Known rows, with every step that occurs:
lesur > neba > zumasa > noni > divin: [  6   4   1  19   0  -2   7  17  -5 -15   3  32   9 -15   8   1  -4   4
  -1   9 -10   6 -10 -11   0   4  -9  16  -7   4  17  -3]
lesur > neba > noni > divin: [  5  -2  -4  20 -13   9  -4  10   3  -4  -1  14  -6 -12   1 -16  -3   4
   8   9   0   1  -9 -11  -3   6 -10   6   6  -3  34  -3]
noni > zumasa > neba: [ 14  -1  -1  16  -7   1  -1   5  -5   0  -3  15  -7  -4   8  -7 -14   8
   4   4  -7  15  13 -14   9   9  -7  -1  -9   9  10 -19]
zumasa > lalepu > bano > taman > vofoz: [  5   2  -4   8  -3 -11  12   2  -3   5   8 -10 -19  -4   1  -8 -14   6
  10   5  13  13  -4   2  12  -4   2   9  16  -6 -17  -3]
vofoz > taman > neba > zumasa > lalepu > bano: [  9  -1   4   9  -1 -11  17  17 -16 -21  10  -6 -21  -5   8  13 -10   4
   2   3  14  20 -14  -5  23   2  -2  14  -8   7 -20 -13]
lalepu > bano > taman > neba: [ -2  -7  -4  14  -8  -3  12  -6  -9  -5   9   5 -37  -8  -4  -2  -6   1
   6   5  10  20   3   7  17   7   3   4  25  -6  -2 -11]
lalepu > bano > taman > neba > noni: [  0  -8  -6  25 -12  -3   4  -7  -5  -7  10  -1 -41 -12  -6 -10  -4  -5
  10   2  10  19   3   7  17   7   0   0  22  -5   7  -5]
taman > neba > zumasa > noni: [ -1  -4   2  21  -3 -13   8   2 -10 -27   9  19  -4  -8   3  10  -5  -7
   3  -3  -5  17   3  -9  13   2  -6   9  -2   4  -1  -4]
divin > neba > zumasa > noni: [ -9  -1   2  23  -2  -5   4   3   0 -29  11   6  23 -13   2  12  -6   6
  -4   3  -8  14  10 -12   8  -2  -3   6 -16   0  -1  -1]
noni > divin: [  1  -4  -1   3  -7   1   7  13   0  -8   0  11  -7  -8  -1  -9  -6  10
   8   4   0   8  -4 -12   4   6  -3   8   6  -1  16  -4]
lalepu > bano: [  1  -4  -2   7  -6   8   5  13  -3   2   8 -12  -4  -9   4   1 -11   8
   6   1   2   7   7   3  13  12  -2   6   0  -6 -13  -9]
noni > neba > zumasa > lalepu > bano > taman: [ 21   3   1   9   5 -18  19  -5  -5  -8   8   6 -47 -10   6   5 -16   3
   8   7   9  15   0   4  19  -8   2  22   2  17 -18  -4]
divin > neba > noni > zumasa > lalepu > bano: [ 13   2   1  28 -16   0   0   2  10   0   9 -29  -2  -6   4  -3 -21  15
   7   8  10  12   9 -12  23  -3  -4  -6  -9   6 -10  -5]
divin > neba: [-10  -5  -1  13 -11   6  -1  -1   1 -15   6  -4  10  -6  -2   4  -7  10
   2   5   2   8   7 -11   7   0   1   1  -1  -9   4  -6]
zumasa > lalepu: [  6  -2   2   4  -6 -10   7  11  -1  -6   3  -4  -5   1   8   5 -12  10
  10   5   5   3   0  -8   7  -1  -3   7  -4   0 -14  -8]
zumasa > neba > noni > divin: [  5  -8  -5  21 -12   1   0  22   2  -6  -3  23  -9 -16   1 -17  -2   4
   7   1  -6  12  -4 -18   2  11 -11   2   6   5  26  -7]
zumasa > lalepu > bano > taman: [  6  -1  -1   7  -2 -12  16   7  -2   1   8  -7 -25  -6   5   3 -14  13
   8  10  11  11   0   7  13   0   3   7   8   0 -21 -10]
divin > neba > noni > zumasa: [  2   0   0  27 -16   6  -9  -9   8 -12   6 -14   0  -4  -3 -11 -13   7
   6   6   2  15  15 -16  12  -1  -4  -8  -9   3  22  -3]
taman > neba > lesur: [-10 -11   0  10  -7  -2   6  12  -8 -14   5   5 -16   1  -1   5  -2   1
   8   2   1  13  -6  -9  15  -1   2  -3  16   3  13 -13]
noni > divin > neba > zumasa: [ -3  -6   2  10  -6   0  11   8   0 -19   4   7   5  -9  -5   3  -5  11
   0   7  -1  14  -2 -22   7  -5  -1  11  -8   2  14   3]
vofoz > taman > noni: [-15   3   0   7  -5   5   7   8  -4 -26  12   9 -14  -3  14  -8  -1  12
   3   6   7  18 -10  -1   3  15  -9   7  -8   3  11 -15]
taman > vofoz: [ -4  -1  -5   7  -7   4  -2   0  -4  -3   3  -3   4  -2  -1 -11  -7  -2
  10  -2   3   7   3 -11   3   2  -4   8   6 -12   7   1]
zumasa > lalepu > bano > taman > neba: [  8  -5  -1  12  -9 -16  17  -2  -6  -5   8   3 -39  -4   2   5 -10   6
   9   7  16  15  -4   4  20  -1   3   4  22  -1 -19 -11]
noni > zumasa: [ 10   2   1   8  -7   2   0  -3  -1  -2   1  -4 -11   1   3  -8 -16   9
   9   5   0  12  13  -9  11   4  -3   1  -9   5  11 -10]
taman > noni: [ -8  -2  -2  11 -10   0   5   2   2 -10  11   8 -12  -2  13  -5  -4   9
  11   5   1  14   2  -3   3  10  -9   7  -2   0   1  -7]
bano > taman > neba > noni: [ -4  -8  -5  23 -12  -8   2 -15  -5 -17   6  12 -39  -5  -8 -11  -1  -7
  12   4   7  19   2  -1   8   0  -3  -1  21  -2  22  -3]
taman > bano: [ -5   2  -6   7  -3   2   9  -2  -7 -11   6  -1  -2  -1   3   2  -4  -5
  15   3  -3  18   4  -2   9   8  -3  10   3  -1  11  -6]
bano > taman > noni > zumasa: [ -1   6  -1  14  -7  -7   9 -18   3  -6  10  13 -38   1   9 -17  -9  12
  11  12   4  26   7   1   6   4  -5   4  -1  11  17  -9]
lalepu > bano > taman > noni > divin: [ -7  -2  -4  10  -8  -2  19   6   5  -2  13  15 -37 -13   7 -16  -3  17
   7  11   8  22  -9   5   9  11  -3  10  17   4   7  -5]
taman > neba: [  0  -8  -1  11 -12  -2   3  -3  -7 -13   3   9 -16  -1  -1   1  -4  -1
   9   0   4  11   3  -8  11   5  -4   3  13  -6   5  -8]
vofoz > taman > neba: [ -6  -3   0   8  -7   1   5   4 -14 -29   4   9 -19  -4   0  -2  -2   1
   1   2  12  17  -9  -6  11  10  -3   4   5  -4  16 -17]
lesur > neba > divin: [ -4   3  -3   8  -9   4  -1  -2   3   9   0  15   2   0  14  -4  -8  -9
   9  10   2   7  -8   0  -1   6  -6   6   5  -5   9 -11]

Rows:
[ -8  -4  -2  19 -11   2  -3   3  -9 -30   6   2 -22  -5  -3 -11   0  -4
   5   0  12  17  -8  -7  11  10  -7   0   4  -1  27 -10]
vofoz > taman > neba > noni
[  6   2  -2  16   0  -6  16 -11  -2 -13  16  18 -52 -13  11  -5  -8   1
   8   6   4  25   3   9  15   3  -4  21   1  17  -4  -2]
lalepu > bano > taman > noni > neba > zumasa
[  4   5   0  18  -2  -3   1   0   1 -22   6  24 -14 -14   6  -4 -10   1
   4  -1  -3   7   7  -3  11   7  -7   9   6   7   7  -6]
zumasa > noni > neba
[ 22   4   3   9  -7  -5   8   9   1   9   5 -18 -13  -2   9   1 -23  16
  10   7   7  11   7  -4  21   3  -3   3  -9   8 -22 -12]
noni > zumasa > lalepu > bano
[ 11  -2   4   4   1 -17  12  11  -6 -10   5  -3  -4   0   7  13 -14   5
  11   4   1   8   0 -12   8  -6  -3  16 -17   7 -18  -3]
neba > zumasa > lalepu
[ 15   4  -3  25 -12  10 -12  -6   1   1   0   0  -9  -2   5 -13 -12   2
  10   9  -2   6   8  -8   4   5 -10  -1 -10   1  28  -8]
lesur > neba > noni > zumasa
[ -1  -3  -4   9  -1   1   9   2  -5   0   9  -4 -23 -10  -2  -5  -8   8
   4   6   6  14   7  10  11   7   4   6  10  -5  -5  -9]
lalepu > bano > taman
[ -7  -5   0  10 -13   4   6   8   4 -16   3   7   4 -10  -5  -4  -5  16
   1   8   3   9  -2 -19   5   1  -1   3   5  -5  17  -2]
noni > divin > neba
[-21  -3   1  19  -4   0   7  25   8 -22   7  13  17 -15  -2   2  -2  19
  -5   8  -5  12 -10 -17  11  -1   2  -5  11   6  26  -9]
zumasa > noni > divin > neba > lesur
[  0  -9  -3  22 -17  -1  -4  -3  -3 -15   5   3 -20  -4  -4  -6  -3  -8
  13  -2   4  12   1  -8  11   6  -7  -1  11  -4  16  -3]
taman > neba > noni
[ -5  -7  -2  12  -8 -10   8 -14  -9 -16   4  18 -36  -1  -6  -4  -2  -2
   9   5   8  18   1   0   8   0   2   3  20  -5  12  -9]
bano > taman > neba
[  3  -2  -5  22 -11  11 -12   3  -1  -4   2   4  -3  -7   4  -7  -4  -1
   8   8  -2   1   2  -5  -2   6  -9   3   0  -7  21  -5]
lesur > neba > noni
[  6  -1   6   7  -1 -19  15   9 -17 -31   6   5 -20   2   5  11  -7   1
   3   4  12  18 -14 -13  15  -4  -3  13 -11   9  -5 -13]
vofoz > taman > neba > zumasa > lalepu
[  8  -6  -3  24 -13 -15   9  -3  -1  -5  10  -4 -43  -7  -2  -3  -8   0
  13   6  15  17  -4   3  20  -1  -1   1  20   0  -9  -5]
zumasa > lalepu > bano > taman > neba > noni
[ 19   4   2  13  -4 -11  16   4   2  -9  16   5 -35  -7  21   6 -15   7
  12   4   6  16  -5  -1  20   0  -9  22  -9  19 -28  -2]
taman > noni > neba > zumasa > lalepu > bano
[ 10   3   2  26 -16  -7  -3  -5  10 -10   5 -17  -2  -1   1  -5 -18  12
   9   9   7  12   9 -20  15  -8  -5  -6 -12   8   6  -3]
divin > neba > noni > zumasa > lalepu
[ -2  -7   0  11  -2 -15  19  13  -7  -3   9  -3 -39  -2   1   8  -7   8
   8  10  13  18 -13   3  23  -7   8  -1  27   7 -10 -17]
zumasa > lalepu > bano > taman > neba > lesur
[-10 -10  -3  13  -3  -4  14   8  -9  -5  10   0 -37  -6  -4   2  -3   4
   5   7   8  20  -6   6  21   0   8  -2  28   3   8 -16]
lalepu > bano > taman > neba > lesur
[ -3  -1  -7  10  -3   3   7  -3  -5   4   9  -8 -17  -9  -4 -15  -8   1
   7   3   9  16   2   6   9   3   2   9  18 -12  -1  -2]
lalepu > bano > taman > vofoz
[ -9  -1  -5  13  -7  -1  14  -3   0  -2  17   4 -32  -9  11  -8  -5  10
   8   9   7  21   1  12  10  11  -2   8   8  -1  -6  -9]
lalepu > bano > taman > noni
[ 17   3   2  18 -11 -12  -1   4   6  -2   3 -13 -15   1   6 -10 -19   8
  16   6   4  10   6 -13  13  -2  -9  -1 -13  11   3  -5]
neba > noni > zumasa > lalepu
[  4  -7  -2  14  -2  -9  16  -5 -14  -9  10   5 -35  -9  -4   5  -6  -4
   6   4   6  23   3   5  19   0   3  12  10   1  -5  -5]
lalepu > bano > taman > neba > zumasa
[-12  -1   1  20  -9  -1   6  11   8 -24   7  16  15 -17  -1  -3  -5  16
  -4   6  -1  10  -3 -16   7   4  -3   0   7  -3  15  -3]
zumasa > noni > divin > neba
[ -7   0  -6   7  -3  -3   4 -11  -5  -6   4   5 -15  -2  -6 -17  -5  -1
   9   3   6  14   1  -3   2  -3   1   8  15  -9  15   0]
bano > taman > vofoz
[ -1   8   2  10   2   0   9  -2  -6 -35  12  21 -35  -7  16  -7  -4   2
   3   5   4  23  -9  -4  10   7 -10  22 -16  20  14  -9]
vofoz > taman > noni > neba > zumasa
[ 21   3   0  21 -11  -5   2   9   5   8   7 -25 -16  -5   7  -8 -22  10
  12   5   7  11   7  -4  22   4  -6   0 -10   9 -10  -7]
neba > noni > zumasa > lalepu > bano
[ -2  -3  -1   6   1   2   2  10  -1 -14   2   8 -26  -5   1  -1  -8   5
   8   3  -1   7  -1  -6  14  -2   0   5  11  15  19 -11]
noni > neba > lesur
[  8  -4   3  11  -7  -7  19  19   3  -7   8  -8   3 -12   2  12 -13  19
   3   9   7  11  -8 -17  18  -7   1  13  -7   5 -17  -1]
noni > divin > neba > zumasa > lalepu > bano
[ -2   0   2  16   4 -10   6  10  -5 -21   9  11   9 -11   6   7  -8   0
   2   0  -9  12   7  -5   6   4  -6  12 -16   3  -1  -2]
neba > zumasa > noni
[-11   7  -5   5   3   6  10   4 -12 -27   6  -1  -5  -3   4  -3  -2  -2
   6   6   3  23  -7  -2  10  13  -4  11  -5   1  20 -15]
vofoz > taman > bano
[ 15  -2   2   7   0 -10  15  20  -5  -1   9 -16  -5  -5   9  14 -16   8
   8   3   4   8   0  -3  17  -1  -1  16 -15   5 -31  -5]
neba > zumasa > lalepu > bano
[ -3   9  -1  15  -3  -9   4  -4  10 -11   6  29 -13 -11  13  -8 -13 -11
   8   1   0  16  -3   1  11   8  -7   8  10  12   5  -7]
zumasa > noni > neba > divin
[-28  -5  -2  14  -7  -3  16   6   9 -18  11  19 -23  -7   1  -8   4  22
   3  18   4  25 -16 -11   6  -6   4  -1  18  10  31  -8]
bano > taman > noni > divin > neba > lesur
[  1   4  -1   4  -6  -3   4  -9   7  -3   2  19 -25  -3  10  -9 -13 -12
  13   3   6  14  -3  -3  10   4  -5  11  11   9   8  -6]
noni > neba > divin
[  0   1   2  13   1 -11  13  18  -2 -19   6  22   4 -15   2  -1  -6   5
   2   2  -8  13  -3 -13   6   5  -6  14  -8   8  12   0]
neba > zumasa > noni > divin
[  7   3  -1  12  -8  -5   1   3   3  11  -3  20  -7   0  16 -12 -16  -6
   9   5  -3  22   3 -12  10   9  -7  -2  -3  12   9 -18]
noni > zumasa > neba > divin
[-19  -8   0  12  -5   6   1  13   1 -14   7  -8  10  -3  -3   9  -5  13
   1   7  -2   9   1 -13  11  -5   6  -5   4   1  13 -11]
divin > neba > lesur
